Each row was made from one path, in order. Every step used is in the known rows, and no mark comes twice. Write each row's path.
(in the rows, 128 means zero)
Known rows:
zigi-zome-lavu-dofen-zure: [100 111 108 140 142 146 135 141 144 158 109 129 152 149 136 140 155 132
 143 114 135 127 145 150 118 112 143 158 164 224 128 151 144 120 126 173
 109 123 119 133 151 121  74  77 182 110 121 123 127 146 111  96 119 133
 137 133 152 143 155  93 128 102 104 118 130 149 124 141  94 112 130 109]
zure-tomo-lavu: [142 142 142 110 144 142 119 141 118 153 119 139 124 149 109  99 104 111
 134 122 109 134 115 142 116  73 116 144 160 141 150 141 121 122 152 183
 104 124 128 130 165 145 132 121 104 128 125 131 142 113 105  83 132 145
 113 126 149 134 165 107 128 122 121 121 123 163 146 165 120 118 142 127]
dofen-zure-zome: [132 138 118 112 174 146 124 146 122 147 149 131 125 150 134 117 125 115
 145 108 130 135 136 141 130  86 134 149 106 112 126 138 159 100 127 126
 131 116 133 132 129 119 109 103 134 103 144 129 159 141 101 125 121 122
 147 136 170 138 149 130 121 128 152 140 139 176 139 122  78 112 133 116]
nebup-lavu: [102 138 103 100  85 139 129 131 136 146 118 136 142 142 143 107 111 129
 132 115 119 122 111 141 118 137 120 147 163 133 129 125  98 116 126 166
 106 114 125 130 153 139 120 117 134 143 122 121 126 143 130 119 144 134
 133 119 154 151 152 116 128 109 122 135 117 141 142 137 103 117 131 130]
zizag-zome: [112 141 129 104 208 130 100 172 120 123 116 132 133 148 125 138 104 119
 145 116 120 119 114 157 130 134 105 139 170 157 125 138 129 119 118 112
 113 124 124 141 151 144 122  98 150 122 130 126 140 158 144 116 122 120
 126 138 144 108 152 124 116 119 131 136 148 146 143 126 113 111 145 122]
zure-zome-lavu-dofen: [125 122 107 122 134 143 112 143 145 130 107 139 118 182 108 159 174 113
 141 113 128 129 114 126 114 119 134 155 103 164 114 134 134  96 141 136
 110 131 132 135 146 128  94 109 162 120 133 111 123 136 121 115 134 139
 119 133 152 102 164  88 129 126 118 128 166 209 130 150 114 115 144 117]
nebup-lavu-zome: [117 130  53 124 112 140 115 119 135 147 123 140 127 157 162 134 115 141
 133 117 127 124 109 154 123 121 122 149 191 161 129 117 108 115 134 164
  93 123 134 127 178 135 110 103 127 140 113 102 122 142 131 101 142 125
 138 143 158 170 153 105 134  87 131 113 141 143 139 135 109 119 152 125]
dofen-zure-tomo-lavu: [147 138 144 100 160 147 144 138 109 167 134 129 139 139 116  78 101 107
 142 119 117 136 137 145 131  26 123 143 159 133 146 147 153 126 147 193
 116 110 134 137 162 129 125 104 116 122 118 148 165 125  70  99 118 141
 128 125 158 174 150 114 123 118 125 121 112 150 147 153  85 116 147 115]
nebup-lavu-dofen: [ 88 122 103 116  75 145 115 119 141 149 105 140 145 147 136 134 137 125
 127 118 118 115 114 140 118 152 127 151 135 130 108 132 106 124 128 168
 112 124 142 137 174 135 103  87 154 128 115 117 119 142 133 117 143 141
 110 131 143 164 148  96 122 136 108 118 120 150 137 128 102 115 139 120]
zigi-zome: [110 121 136 128 172 143 119 146 138 132 120 139 132 142 141 134 119 132
 141 112 113 136 127 151 114 168 134 152 182 178 149 143 106 140 113 147
 106 125 117 127 145 143  99  98 134 123 142  88 121 133 137  87 136 130
 133 136 157 114 163 119 125 114 131 135 150 124 129 113 140 114 135 129]
negus-muril-zome-lavu-dofen-zure: [145  91 134 122  97 144 122 137 149 116 133 126 155 149 115 134 161 117
 117 111 126 134 131 171  98  91 140 159 145 161 121 174 186 112 127 165
 113 146  87 141 197 112  96  79 191 111 104 143 142 139 146 126 145 120
 128 138 162 216 149  98 133 128 120 130 126 140 131 133  72 122 137 102]
nebup-lavu-dofen-zure-tomo: [105 125 131 120  98 157 137 126 118 176 121 135 157 146 134  96 123 125
 135 117 132 109 147 153 140  90 121 152 161 119 117 125 155 107 143 205
 111 122 148 142 175 124 115  80 143 106 110 141 154 145  82 133 113 141
 137 121 149 226 144 102 126 140 109 118 100 152 144 141  95 116 162 110]
muril-negus: [103 135 112 115  91 134 105 130 128 131 145 147 147 134 144 116 120 127
 138 114 125 121 109 146 126 133 113 154 126 103 157 123 135 154 118 127
 134 111 143 136 130 147 120 106 144 146 128 118 119 139 125  92 134 126
 134 130 132 132 141 137 122 147 120 131 139 143 132 141 132 110 146 126]
zure-tomo-lavu-nebup: [129 132 156 114 108 144 120 143 122 133 119 148 118 141 115 110  99 122
 127 126 112 128 111 148 125  72 102 150 153 136 153 151 130 136 140 198
 107 119 152 122 153 138 130 125  77 130 124 120 138 107 110  87 129 142
 131 145 143 130 163 100 126 111 116 120 150 144 148 141 125 143 153 128]
zizag-zome-ropug: [110 142 106 116 183 131 119 151 110 141  98 131 151 138 148 138 104 111
 155 111 124 120 115 150 138 118 126 134 163 165 114 144 106  94 129 110
 107 126 125 143 172 153 122  94 148 121 119  87 141 149 145 128 129 102
 136 122 147 122 150 134 135 135 111 150 154 134 131 125  93 121 151 117]
zure-nebup-lavu: [106 144 100  73  99 146 139 128 132 150 137 139 130 160 123  99  96 145
 131 115 127 129 115 135 126 122 129 144 135 119 152 126 104 130 135 171
 111 116 138 123 168 147 120 147 117 131 131  98 121 146 123 130 124 124
 140 115 155 165 149 105 138 112 131 120 126 173 144 139 112 124 129 136]
muril-zome-ropug: [130 121 110 143 123 140 131 103 133 113 110 128 149 120 143 140 120 117
 138 108 117 146 110 162 108 137 152 149 166 137 137 153 114 101 134 124
 107 150 101 141 169 148 113 102 136 129 123  97 137 134 138 112 166 105
 135 119 176 146 158 136 140 145 125 149 158 130 127 115 122 144 154 122]
muril-zome-lavu-dofen-zure: [134 104 111 151 124 145 137 119 145 129 117 128 155 141 133 137 159 132
 122 113 130 134 124 156 110  99 150 163 138 164 123 153 168 115 138 148
 116 139 106 147 164 119  88  79 180 120 106 158 138 152 117 119 144 127
 129 135 163 166 154 103 131 112 108 122 141 168 127 143  96 125 143 105]
nebup-lavu-dofen-zure: [ 96 119  95 116  82 148 131 119 129 169 120 131 160 135 158 113 123 127
 129 117 133 116 137 146 125 106 122 151 151 133 102 133 134 110 121 179
 119 110 141 140 170 122  99  78 164 116 109 140 138 155 107 137 122 134
 129 129 151 198 137  98 120 123 108 118 101 142 142 135  62 114 138 107]
negus-muril-zome: [144 110 154 118 121 138 103 137 144  96 145 132 131 139 127 136 121 116
 116 109 111 143 117 176  93 147 140 152 173 118 146 158 142 130 114 143
 107 148  89 135 188 137 122 109 150 116 125 123 136 132 169 109 158 116
 115 141 165 191 152 129 130 134 145 149 149 121 136 120 113 127 136 127]
nebup-lavu-zome-ropug: [113 133  36 118  82 142 129  99 127 155 103 135 145 150 182 142 110 133
 144 111 126 129 116 156 132 124 134 140 200 150 122 123  90  93 139 165
  95 130 128 127 195 141 111  94 125 146 105  64 124 141 125 107 149 109
 144 131 163 192 153 122 145 104 117 121 153 128 132 125  91 126 159 120]
zizag-zome-lavu: [117 147  95 105 179 128 113 174 129 133 107 130 138 167 117 132 126 117
 146 119 118 118 111 148 120 115 121 142 166 213 130 141 131 111 132 126
  98 118 113 139 152 143 117 111 167 140 120 133 127 156 137 124 128 122
 136 120 136 102 163 108 130  89 115 128 157 161 136 148 111 105 138 124]
lavu-zome-ropug: [122 120  71 129 139 138 119 112 123 135 113 133 138 142 173 153 116 130
 157 116 125 133 114 161 125  93 128 143 169 162 132 128 116  92 135 138
 105 150 129 133 170 142 106  91 126 128 110  62 128 123 134  88 150 103
 136 144 162 155 158 131 142 116 125 122 171 116 127 114  93 138 166 122]
zigi-zome-ropug: [104 123 112 129 141 142 132 130 130 150 102 133 143 130 157 134 114 121
 154 105 120 142 128 157 119 141 146 144 194 185 143 150  93 114 123 147
 101 135 108 128 156 154 101  93 133 119 136  55 120 130 142  89 142 112
 139 131 164 119 159 128 139 136 117 145 159 115 122 116 125 125 144 125]
dazan-zizag: [129 147 120 118 149 128 117 122 128 121 140 146 127 142 139 121 123 121
 139 118 111 120 104 159 105 141 121 149 143 123 150 142 117 162 118 133
 104 119 146 126 149 156 110 100 107 139 119 126 138 135 117 121 162 129
 116 119 118  99 162 113 123 165 134 137 132 141 140 116 118 120 132 127]

Which path is each row?
[121 124 117 126 127 150 129 146 130 164 123 133 155 154 116 112 145 117
 142 123 128 109 141 142 124  59 136 156 133 161 129 133 187 106 149 186
 115 137 138 152 160 122 100  89 149 119 108 158 149 144  81 123 118 141
 137 116 144 167 156  87 131 122 102 108 130 163 137 146  91 124 151 106] | zome-lavu-dofen-zure-tomo
[123 144 109 125 106 137 116 164 144 116 132 145 112 170 117 146 139 130
 135 112 123 125 109 136 117 117 126 158  99 174 138 142 146 113 133 148
 107 114 142 118 123 126 110 130 115 135 138 108 131 132 117 119 133 126
 155 140 161  83 162 102 137  94 126 132 183 172 136 120 126 133 130 128] | zure-zome-lavu-nebup
[102 135  98 124  67 131 119 148 145 124 126 144 133 148 135 129 130 132
 130 123 116 118 106 143 118 121 119 159 124 179 156 152 136 133 127 170
 105 115 140 124 120 138 110 124 104 149 116 134 120 127 127 118 140 124
 153 136 143 102 163 101 134  87 109 122 171 135 134 130 108 141 136 128] | zome-lavu-nebup
[126 160 103 114 191 125 119 165 126 121 119 137 128 169 109 145 148 124
 145 117 115 112  90 164 114 140 121 144 168 200 142 142 122 140 129 122
  90 107 132 131 166 164 107  93 149 148 102 124 139 150 122 141 143 120
 134 106 107  78 166 100 134 123 116 138 146 164 140 135 119 101 131 124] | dazan-zizag-zome-lavu
[126 111 143  80 147 148 139 108 122 159 121 137 133 142 119 131 114 129
 138 120 128 148 126 142 126  49 119 138  96 127 129 166 138 126 137 162
 127 119 150 135 187 125  99 108 143 101 116 127 144 131  99 106 120 141
 117 134 146 163 139  90 120 129 120  97 109 202 144 150  55 124 125 114] | tomo-lavu-dofen-zure-nebup
[137 132 158 115 112 150 129 144 117 151 127 138 132 131 130  90  87 116
 126 122 120 127 128 152 130  34 109 152 163 128 147 157 161 130 139 198
 119 101 154 122 158 121 128 111  86 128 113 145 158 124  77 113 117 140
 147 148 149 173 151 106 127 104 123 117 126 144 147 144  84 137 145 115] | dofen-zure-tomo-lavu-nebup
[109 112 135 100 155 147 130 111 128 142 142 136 141 143 135 119 112 132
 140 115 137 126 141 148 135  69 136 146  87 102 127 139 174 125 127 151
 131 134 155 145 160 129  92 106 151  96 122 121 143 145 106 122 114 129
 129 133 151 173 141  94 122 143 136 108 124 169 140 125  74 135 136 113] | lavu-dofen-zure-nebup
[ 97 121 116 135 105 138 117 160 152 132 119 143 129 152 137 148 131 140
 133 117 116 128 116 147 120 152 131 161 175 229 165 162 122 141 116 178
  97 110 128 112 146 140  98 113 124 140 132  99 109 135 141  84 137 123
 164 138 150  94 172  96 139  75 114 128 182 125 127 120 146 136 136 132] | zigi-zome-lavu-nebup
[123 129  60  83 150 153 145 106 126 151 143 133 132 155 162 112  92 161
 139 113 144 133 132 159 145  60 129 141 169 130 148 128 147 112 136 175
 107 117 145 117 180 122 106 120 117 120 112 112 140 154  98 129 113 117
 160 138 164 225 138 107 141  87 143 104 122 171 144 134  80 123 141 123] | dofen-zure-nebup-lavu-zome
[114 124 145 113  93 137 111 133 132 126 118 145 119 136 131 135 102 123
 123 120 113 147 104 146 117  93 108 146 135 151 136 167 109 139 125 159
 117 100 146 115 140 135 127 118  98 135 123 121 132 117 130  86 141 138
 128 155 149 107 157 103 123 101 115 122 143 143 142 137  94 135 130 131] | tomo-lavu-nebup
[163 127 100 121 186 147 131 130 112 154 126 133 128 150 156 108 102 127
 145 123 127 137 130 160 136  13 122 140 186 159 137 137 161 110 153 193
 109 119 137 126 181 122 121  98 110 123 108 126 156 122  79  79 122 130
 139 147 158 191 151 107 127  99 132 101 127 157 144 157  86 123 163 111] | dofen-zure-tomo-lavu-zome
[132 111 149 113 159 148 117 126 119 154 118 133 116 151 111 139 144 106
 138 109 130 150 127 139 125  71 126 143 112 132  94 157 137  94 140 136
 129 105 142 135 169 108 105  87 153 100 131 118 148 129  97 110 123 149
 111 149 164 141 142  89 115 134 123 124 126 201 141 146  59 110 127 107] | tomo-lavu-dofen-zure-zome
[125 119 142 127 163 152 119 131 117 151 134 137 155 134 141 109 120 115
 142 120 126 112 144 155 131  78 124 154 128 109 117 125 187 116 139 180
 125 141 149 149 164 121 107  84 137 105 118 141 159 136  86 116 113 138
 125 135 147 189 150 103 118 147 122 116 126 147 140 124  99 123 165 107] | lavu-dofen-zure-tomo
[116 130  98 129 150 140 128 156 147 144 108 134 136 161 124 133 143 130
 142 116 116 129 116 140 106 147 138 152 191 231 158 150 106 131 128 166
  92 120 108 125 129 144  96 111 151 137 131  94 110 132 139  84 137 131
 149 122 153  92 167 109 137  91 114 125 152 140 125 143 139 114 127 131] | zigi-zome-lavu
[111 121 106 123 116 140 128 130 136 154 118 131 162 145 136 133 151 116
 139 119 131 117 129 141 123  76 133 157 106 174 118 148 161 106 134 166
 123 121 132 146 145 120  92  80 170 122 101 152 141 148 106 123 129 132
 131 125 140 139 155  95 126 112 105 111 129 146 132 149  66 121 140 107] | zome-lavu-dofen-zure
[123 112 133 108 141 142 124 120 121 156 107 129 139 129 137 129 130 116
 134 119 122 141 126 149 119  57 121 144 119 144 104 161 124 116 131 143
 130 114 137 140 161 123 101  73 152 111 111 138 146 132 107  97 127 143
 115 144 148 157 145  96 115 127 108 119 105 166 140 154  43 115 130 108] | tomo-lavu-dofen-zure
[106 125 108 119 194 135 114 161 125 147  98 127 151 156 120 140 152 116
 142 117 140 109 125 146 138  88 124 148 139 193  97 142 161 104 130 132
 108 119 132 145 166 121  98  65 193 110 103 152 141 169 125 138 112 124
 137 133 137 137 152  94 122 104 103 116 133 159 133 136  78 106 152 105] | zizag-zome-lavu-dofen-zure
[ 93 122 103  87  89 150 126 111 136 155 117 144 134 156 117 123 120 142
 129 117 129 123 119 138 127 124 134 148 106 128 134 127 117 130 134 173
 110 135 144 131 177 135  98 118 137 116 123  94 115 147 129 122 129 133
 125 132 146 175 144  83 133 132 118 111 122 186 145 134 117 126 137 126] | zure-nebup-lavu-dofen
[106 141  86  67 102 148 153 118 125 161 148 131 146 143 142  79  85 141
 132 112 137 130 142 145 142  81 127 144 139 119 152 132 144 117 129 174
 114 106 141 129 167 129 111 129 124 120 122 133 145 153 102 145 116 121
 161 109 162 202 138 108 134 109 133 118 107 169 145 135  75 120 121 127] | dofen-zure-nebup-lavu
[134 104 122 114  96 140 127 124 139 104 125 129 144 125 140 136 121 111
 129 101 113 150 114 178 100 126 150 147 181 114 141 164 119 109 125 144
 105 155  85 135 197 143 116 105 152 120 120  95 136 126 172 115 163  99
 128 130 173 207 150 138 142 153 131 152 155 100 128 108  86 135 143 121] | negus-muril-zome-ropug
[124 113 137 129 157 147 107 133 125 142 133 135 128 148 127 144 144 113
 145 107 136 131 140 141 127  89 134 152  88 108 100 141 161  96 130 119
 135 127 145 138 153 113  96  87 158  96 136 126 151 144 102 130 123 131
 120 148 161 151 143 103 117 143 136 129 130 187 136 122  77 115 148 107] | lavu-dofen-zure-zome
[147 119 120 110  96 138 119 147 155  99 128 130 137 154 106 127 146 120
 117 113 113 140 107 163  85 126 144 154 158 168 159 170 142 124 125 166
  96 148  73 128 182 134 114 115 161 137 122 140 129 132 168 115 165 119
 131 126 164 168 161 120 142 103 125 142 153 135 130 136 110 123 128 127] | negus-muril-zome-lavu
[158 129  94 122 159 149 146 108 104 173 114 130 141 135 159 117  96 113
 157 118 129 140 130 158 136   4 137 138 212 164 130 149 146  88 164 189
 105 125 131 130 202 131 117  91 109 122  97  94 161 115  81  94 125 115
 142 143 166 199 155 120 142 112 117 106 140 146 135 143  62 131 168 111] | dofen-zure-tomo-lavu-zome-ropug
[138 117 154 120 136 147 108 126 123 150  95 146 124 147 104 125 126 111
 135 128 114 131 114 138 116  81 114 146 140 142 127 141 124 131 154 181
 110 134 144 142 177 136 117 106 131 118 115 120 135 118 109  82 136 155
  97 134 139 136 159  88 118 145 107 114 130 172 143 162 111 123 152 118] | zure-tomo-lavu-dofen
[109 126  99 113  87 153 136 118 121 185 109 130 152 144 154 138 140 110
 148 104 140 132 139 141 139 100 138 149 134 125  93 137 111  67 144 154
 119 116 133 132 192 115  97  77 162 103 122  83 150 146 105 146 122 121
 137 118 170 197 138 114 136 145 110 146 133 169 133 126  44 121 145 105] | nebup-lavu-dofen-zure-zome-ropug
